In the rows, zero is written as 128.
Known rows, with every step that occurs:
folofin/pimozet/vanikal/feder: [108  90 155 149 150 124 107 108 128 167 132 124 129 103 155 150 134 145
 104 120 118 102 144]
dure/nirup: [123 104 115 152  86 120 108 111 141 198 158 125 126  95 129 191 106 121
 138 161  83 108 149]
tezab/folofin/pimozet: [114 126 136 137 125 120  92 128 100 117 157 147 113 136 175 170  51 132
 142 186 134 125 151]
mugo/dure/nirup/vanikal/pimozet/folofin: [143  75 139 116  83 165  82 141 102 195 159 155 167 129 106 169 135  78
  94 127  41  81 128]
mugo/dure/nirup/vanikal/pimozet/folofin/zopur: [131  97 136 114  83 133  87 142  81 194 169 152 153 131 123 173 131  86
  77 129  70  93 113]
pimozet/folofin/nirup/vanikal/feder: [135 105 138 119 114 118  99 127 122 150 181 173 145  96 106 158 110  93
  92 125  70  79 175]
pimozet/vanikal/nirup: [111  74 152 147 143 164  89 110 123 200 135 112 152 134 131 147 183 125
 103 103 108 115 106]
dure/nirup/vanikal/feder/folofin/pimozet: [142 109 140 148 124 130  98  91 121 184 187 167 125  73 125 183  62  93
 134 142  90 108 130]
mugo/dure/nirup/vanikal/tezab/folofin: [146  97 143 121  82 144  77 124 105 154 151 162 172 143 115 178  74  76
 113 108  62  94 212]
folofin/nirup/vanikal/feder: [145 109 137 120 123 112 116 122 140 148 166 158 140  85 110 153  98  97
 100 121  77  92 172]
zopur/vanikal/pimozet: [108  73 142 148 147 126 121 130 126 183  91  72 167 171 142 115 161  93
 121 138 118 129  91]
mugo/dure: [155 115 129 116 119 155 105 167 140 166  91 139 125 127 153 171 138 156
 147 101  94 117 133]
feder/folofin: [144 113 127 151 142 164  84 122 111 190 162 147 129 150 131 177 126 125
 179 109 109 128  93]
vanikal/pimozet/folofin/feder: [103 110 163 124 104 120 100 174  67 164 150 131 157 150 143 146 134 116
  83 157  96 100 138]
nirup/vanikal/tezab/folofin/pimozet: [135 116 146 127 130 120  78 102 105 112 171 173 143 133 142 158  30  96
 114 154 106 125 182]
mugo/dure/nirup/vanikal: [184 101 119 121  89 139 115 116 161 179 151 172 134  91  97 179  79  83
 128 124  43  89 146]
nirup/vanikal/pimozet: [163  80 135 116 133 155 115 127 131 169 146 124 166 135 109 133 112  75
 106 118  67 115 109]
tezab/folofin: [115 116 125 134 103 142  95 154  94 136 148 128 133 175 159 172 102 124
 156 150 113 107 163]
tezab/folofin/zopur/vanikal/pimozet: [ 90  82 147 145 132 114 115 141  87 173 108  72 168 192 156 123 150  82
 109 147 135 125  97]
nirup/vanikal: [182 110 113 120 131 138 116 115 152 142 167 169 135 131 102 147  83  90
 137 122  67 105 132]
dure/nirup/vanikal: [172 102 111 132  97 126 116  95 157 173 182 166 135  98  91 172  69  74
 128 145  49  93 146]
dure/nirup/vanikal/pimozet/folofin: [133  75 133 126  89 153  82 125  99 191 183 151 167 135 101 164 126  71
  93 143  48  84 127]
pimozet/folofin/nirup/vanikal: [163 114 128 120 127 118  77 102 128 126 201 209 128 122  97 160  70  86
 105 159  80 103 133]
vanikal/tezab: [131 105 137 131 136 131  79 110 128 163 137 138 167 138 123 150 120 126
 111  90  90 136 181]
feder/folofin/pimozet/vanikal: [133  93 155 168 184 146  70  69 120 167 155 160 111 138 152 162 103 140
 139 138 143 135  67]
pimozet/vanikal/feder: [111  84 148 147 140 137 110 122 130 182 124 112 142 122 143 149 169 141
 112  95 104  92 148]

Rows:
[124 118 144 147 146 136  94 114 109 172 163 149 120  98 153 173  90 130
 147 133 121 125 120]  vanikal/feder/folofin/pimozet
[138  80 134 117 111 161  82 137  96 170 174 153 166 157 107 148 135  80
 100 129  59  92 119]  nirup/vanikal/pimozet/folofin
[172  93 138 121 104 135  84  93 148 179 148 172 174 101  87 166  86  80
  93  83  41 108 192]  mugo/dure/nirup/vanikal/tezab
[ 99  97 144 148 121 119  82 122  97 141 122 119 173 200 143 143 115  93
 132 126 121 117 189]  zopur/vanikal/tezab/folofin
[107  80 159 150 153 151  86  96 122 184 142 123 139 113 144 148 148 129
  95 128 123 125 101]  folofin/pimozet/vanikal/nirup
[146  86 150 118 128 136  92 122 108 143 162 141 159 135 117 145  81  67
  92 154  90 118 124]  tezab/folofin/nirup/vanikal/pimozet
[110 125 140 137 121 106  72 128 101 119 165 156 116 138 155 179  73 128
 126 188 142 127 155]  tezab/folofin/nirup
[ 96  75 140 143 122 139  87 140  94 182 131 112 167 186 134 134 174  95
 111 145 100 102 104]  zopur/vanikal/pimozet/folofin
[139 104 124 137  77 136 107 137 145 204 119 132 125  86 136 200 119 133
 136 135  74 103 150]  mugo/dure/nirup
[157 102 134 138 131 163 104 122 117 194 175 156 148 123 105 168 125  89
 154  78  73  95 128]  nirup/vanikal/feder/folofin
[114  93 141 152 152 105  91  95 138 165 105 119 176 170 123 123 137 103
 117 101 113 136 163]  zopur/vanikal/tezab
[ 79  95 142 148 116 121 111 138  93 186 127  87 163 174 145 135 172  86
 112 132 132 114 122]  tezab/folofin/zopur/vanikal/nirup
[147 115 142 140 148 137  99 103 118 163 178 169 125  94 133 167  70 104
 141 128 102 116 121]  nirup/vanikal/feder/folofin/pimozet
[161  85 150 125 148 148  87 105 118 172 170 150 157 122 102 148  93  68
 103 132  88 129  87]  feder/folofin/nirup/vanikal/pimozet
[ 81  92 139 148 119 122 101 133  95 199 137 102 164 165 133 134 193  90
 100 127 119 110 108]  pimozet/folofin/zopur/vanikal/nirup
[121 102 159 125  82 114 104 151  78 176 174 150 161 125 116 156 106  80
  72 166  66  83 146]  dure/nirup/vanikal/pimozet/folofin/feder
[133 115 139 118  83 117  84 128  84 161 163 157 157 142 130 180  83  85
  93 114  84 104 180]  mugo/dure/nirup/vanikal/tezab/folofin/zopur
[ 97  90 159 148 136 128 100 117 107 155 136 123 134 120 164 156 124 136
 108 129 123  94 160]  tezab/folofin/pimozet/vanikal/feder
[125  87 151 160 151 166  87 111 107 209 151 132 142 138 132 169 165 125
 150  78 108 103 105]  pimozet/vanikal/feder/folofin
[112 101 146 157 157 105  80  89 108 182 129 127 175 178 125 133 138  91
 116  89 127 142 131]  feder/folofin/zopur/vanikal/tezab
[111 111 129 166 155 101 109 110 110 182 128 116 134 190 144 138 145  98
 154 132 149 132  71]  feder/folofin/zopur/vanikal
[ 96  85 138 152 131 133 116 127 131 196 110  87 162 151 130 128 182  98
 124 122 116 119 116]  zopur/vanikal/nirup
[100  82 143 144 146 110 122 130 108 184 103  72 164 174 148 116 159  91
 105 138 130 133  80]  folofin/zopur/vanikal/pimozet
[154  73 134 127 105 145 115 111 134 194 158 122 165 108 100 153 101  62
  99 136  52 105 120]  dure/nirup/vanikal/pimozet
[110 131 149 129 102 109 100 169  78 148 160 157 136 147 144 157 121 132
 105 161 101  96 152]  pimozet/folofin/feder
